Known rows, with every way that one mark hangs from another
denivu{gabi{fisot tife} tubi}: [-17 -12  14   5  25   7   6  -2   5  17  -7  -8  15 -13 -32  15   1  11
 -11  20  -8   6]
tuzudo{gabi{fisot gelo tife zifak}}: [-17   0  10  11  13   8   3  10  -2  28 -10 -15  16 -16 -21   7   5 -16
  -4   0 -14  16]
fisot{fimi}: [  3   2  14  -2  21 -16  -1   6   3  14  -4 -21  -3  10 -21   3  -7 -15
  -3   7  -5   6]
tuzudo{gabi{fisot{fimi} gelo zifak}}: [-13   3   8   5  11  -7   3  11  -1  31  -4 -18   6 -10 -24  -1   2 -18
  -5   1 -10  17]
sigiva{gabi{fisot{tubi}}}: [ -9   1  13  12  13 -14   2  15   6  12  -4 -13   2  -5 -18   2  -6  -2
   5  11   0  -8]
gabi{fisot{fimi} gelo tife zifak}: [-11  -5  12   9  31 -13   1   9  -5  35 -14 -26  10 -14 -31  14  -3 -10
 -10   6 -13  23]
gabi{fisot{tubi} gelo sigiva tife zifak}: [-23   2  11  14  27 -12  -2  14   0  28 -13 -24  15 -15 -23   6  -2  -9
  -2   1 -14  10]
tubi{denivu{gabi{gelo tife}} fisot{fimi}}: [ -4  -9  19  -5  31 -25  25   1   1  15 -14  -9  13  -6 -20   4 -14  -5
 -10   7 -21   8]
tuzudo{gabi{fisot{fimi} gelo sigiva zifak}}: [-23   8  10   7  15 -13   1   9   1  33  -3 -15   8 -10 -25  -9  -1 -17
  -5  -3 -10   9]
tubi{fisot}: [  8  -5  14  -2  17  -8  12   9   4  10 -14 -10   9   4 -13  -5   6  -7
  -8   0 -11  10]
denivu{gabi}: [ -7   2  12  -1  14  -5   4   2   5   6  -6 -11   8   1 -18  14  -9   1
  -2  13  -9   2]
fimi{fisot{tubi{denivu{gabi{sigiva}}}}}: [-15  11   6   5  10 -12   7  11  10  -3   2 -20  15  -9  -9  -7  -8  -5
   3  12 -15   4]
denivu{gabi{fisot{tubi} gelo}}: [-11  -3   4  10  19 -12   5   7   4  15   0 -18   6  -4 -22  13  -7   3
   0  16 -11   3]
fisot{fimi tubi{denivu{gabi}}}: [ -4  -1  16  -5  18 -26   6  10   6   9   1 -19  -4   3 -14   4 -19 -10
   6  11 -11  -1]
denivu{fimi gabi{zifak} tubi}: [-18  -6  20 -14   8  -2   5  -3  11  26  -9 -13  11 -22 -20  17   0   9
 -13  13 -19  13]
fisot{fimi tubi{denivu{gabi{tife}}}}: [ -7  -3  18  -2  22 -21   6   8   5   9  -2 -18   0   0 -16  11 -21 -10
   6  11 -12  -1]
tubi{denivu fisot}: [  7  -2  19  -5  14 -18  20  11   5   7 -19  -6  15   4 -10 -16  -1  -6
 -11  -3 -20  13]
fimi{fisot{tubi{denivu{gabi}}}}: [ -9   8   6   4   8  -9   9  11   9  -2   1 -21  14  -9  -8  -3  -6  -5
   3  14 -15   9]
sigiva{gabi{fisot{fimi} gelo tife}}: [-12  -2  15  13  30 -18   5   7  -1  24  -5 -18   6  -8 -29  11 -10  -7
  -2  14  -3  -7]
denivu{tubi}: [  1   0  14  -7  13  -1   1   8   6  15  -5 -16   6   5 -23  -2   9  -7
  -6  12  -4   6]
denivu{fimi{fisot} gabi tubi}: [-20  -4  12  -3   9   3   8  -6  16  13   4 -18  16 -23 -19   9   1  11
 -12  21 -18   9]

Rows
[-10  -8  14 -17  26 -17  19   3   0  34  -9 -15   4 -16 -29  12   6  -1
 -11  14  -8  13] -> denivu{gabi{gelo zifak} tubi{fisot{fimi}}}
[ -2  -5  12  10  17 -20   1  14   5  13  -4 -19   2   4 -20  -8 -10  -6
  -2   5 -12  11] -> gabi{fisot{fimi tubi{denivu}}}
[-22   3  12  14  29 -10  -1   8  -2  30 -17 -20  20 -14 -28   4  -1  -7
 -11  -1 -16  15] -> gabi{fisot gelo sigiva tife zifak}
[ -5  -4  13  11   9 -12   1  13  10  10  -7 -16  10  -1 -12  -7  -6   1
  -6   3 -20  12] -> gabi{fisot{tubi{denivu{fimi}}}}
[-16   0  16   7  28 -19   5  10  -5  32 -11 -20   6 -18 -29  15  -8  -8
  -3  10  -5   3] -> sigiva{gabi{fisot{fimi} gelo tife zifak}}
[ -9   4  16   5  24 -13   7   7  -1  17  -7 -17   8  -5 -20  15  -9 -12
   4  14  -3 -12] -> sigiva{gabi{gelo tife}}
[-15  -7  12  13  23   4   2  -1   3   9 -10  -9  15  -8 -25  19  -9   8
  -7  13 -12   7] -> denivu{gabi{fisot tife}}
[-23   3  14  15   2  -5   1   9  13  12  -1  -8  14  -6 -12 -17  -6  -9
  -1  -5 -18   0] -> tuzudo{gabi{fisot{tubi{denivu{fimi}}} sigiva}}
[  4  -8  17 -10  23 -10  11   6   5  21  -7 -14   2   0 -24  -5  11  -8
 -11   9  -4   8] -> denivu{tubi{fisot{fimi}}}
[-10   4  15  -2  23 -34   7   9   6  13   2 -20  -2   4 -18   1 -21 -13
   6  11 -12  -5] -> fisot{fimi tubi{denivu{gabi{gelo sigiva}}}}
[-18 -17  24 -11  18   4  15  -5   9  27 -17  -8  17 -31 -19  20   5  10
 -17   9 -22  15] -> denivu{fimi gabi{tife zifak} tubi{fisot}}
[-21  -6  12   9  12   5   4  -3  14   4   0 -22  17 -25 -10  22 -10   5
  -1  16 -23   5] -> denivu{fimi{fisot{tubi}} gabi{tife}}
[-10   0  23 -11  23 -30  22   5   3  16 -18  -3  11  -8 -18  -8 -12  -3
 -12  -2 -20  11] -> tubi{denivu{gabi{sigiva zifak}} fisot{fimi}}
[-19  -4   9  20  37 -20  -3   8   3  23   0 -26   7  -3 -28   3  -9 -12
   0   7  -9  -2] -> gabi{fisot{fimi tubi} gelo sigiva tife}
[-17  -2  14  20  27  -1  -5   3   5  11 -12 -11  20  -3 -25  -1  -5  -2
  -8   1 -12   3] -> gabi{fisot sigiva tife}
[-22   0  11  -1   3  -3   4   3  13  12  -2 -23  12 -28  -7  17  -6   4
  -4  12 -22  16] -> denivu{fimi{fisot{tubi}} gabi{zifak}}
[-19  13  15  -1   3   1   0   9   4  18  -9  -8  11  -6 -14  -7   0 -19
   0  -6 -10   4] -> tuzudo{gabi{sigiva zifak}}
[-13  -4  13  15  29 -20   4  11   0  23  -1 -22   1 -10 -26  12 -11  -9
   5  15  -1 -10] -> sigiva{gabi{fisot{fimi tubi} gelo tife}}
[-15  -7  17  -9  28 -15  14  -2   8  20  -4  -6   6  -7 -28  -1   0   3
  -9  13  -6  -3] -> denivu{gabi{sigiva} tubi{fisot{fimi}}}
[-23  -2  23  10  16 -14   7  -4  11   9 -13  -5  24 -11 -18   1 -19  10
 -13   4 -30   7] -> tubi{denivu{fimi gabi{fisot sigiva tife}}}
[-13 -10  16 -12  28  -3  20   2  -1  29 -15 -11  15 -22 -27  20   8   1
 -11  14 -12  12] -> denivu{gabi{gelo tife zifak} tubi{fisot}}
[ -2   1  17  -1   4 -16   3  13  11   5  -6 -19   7   2  -4  -3 -10  -8
   2   3 -21   4] -> fisot{tubi{denivu{fimi}}}
[-23  10   8   9  10  -6   2  10   2  28  -7 -12  14 -11 -21  -9   3 -15
  -5  -4 -12  10] -> tuzudo{gabi{fisot gelo sigiva zifak}}
[-16 -10  13  11   9  -6   0   1  13  12  -1 -15   8 -13 -14  14 -10  12
  -5  11 -21   6] -> denivu{fimi gabi{fisot{tubi}}}
[-22 -18  18   6  19   7   4  -9  12  20  -5 -11  18 -22 -27  18  -2  16
 -16  18 -20   9] -> denivu{fimi gabi{fisot tife} tubi}
[-13   4  14   4  22 -25   6  12  -3  33  -8 -20   0 -11 -27   6  -6  -7
  -3  11  -3   4] -> sigiva{gabi{fisot{fimi} gelo zifak}}
[-26  -5  14  13  13 -11  -1  -1  16  12  -1 -13  11 -13 -15   6 -14  11
  -6   7 -20  -1] -> denivu{fimi gabi{fisot{tubi} sigiva}}
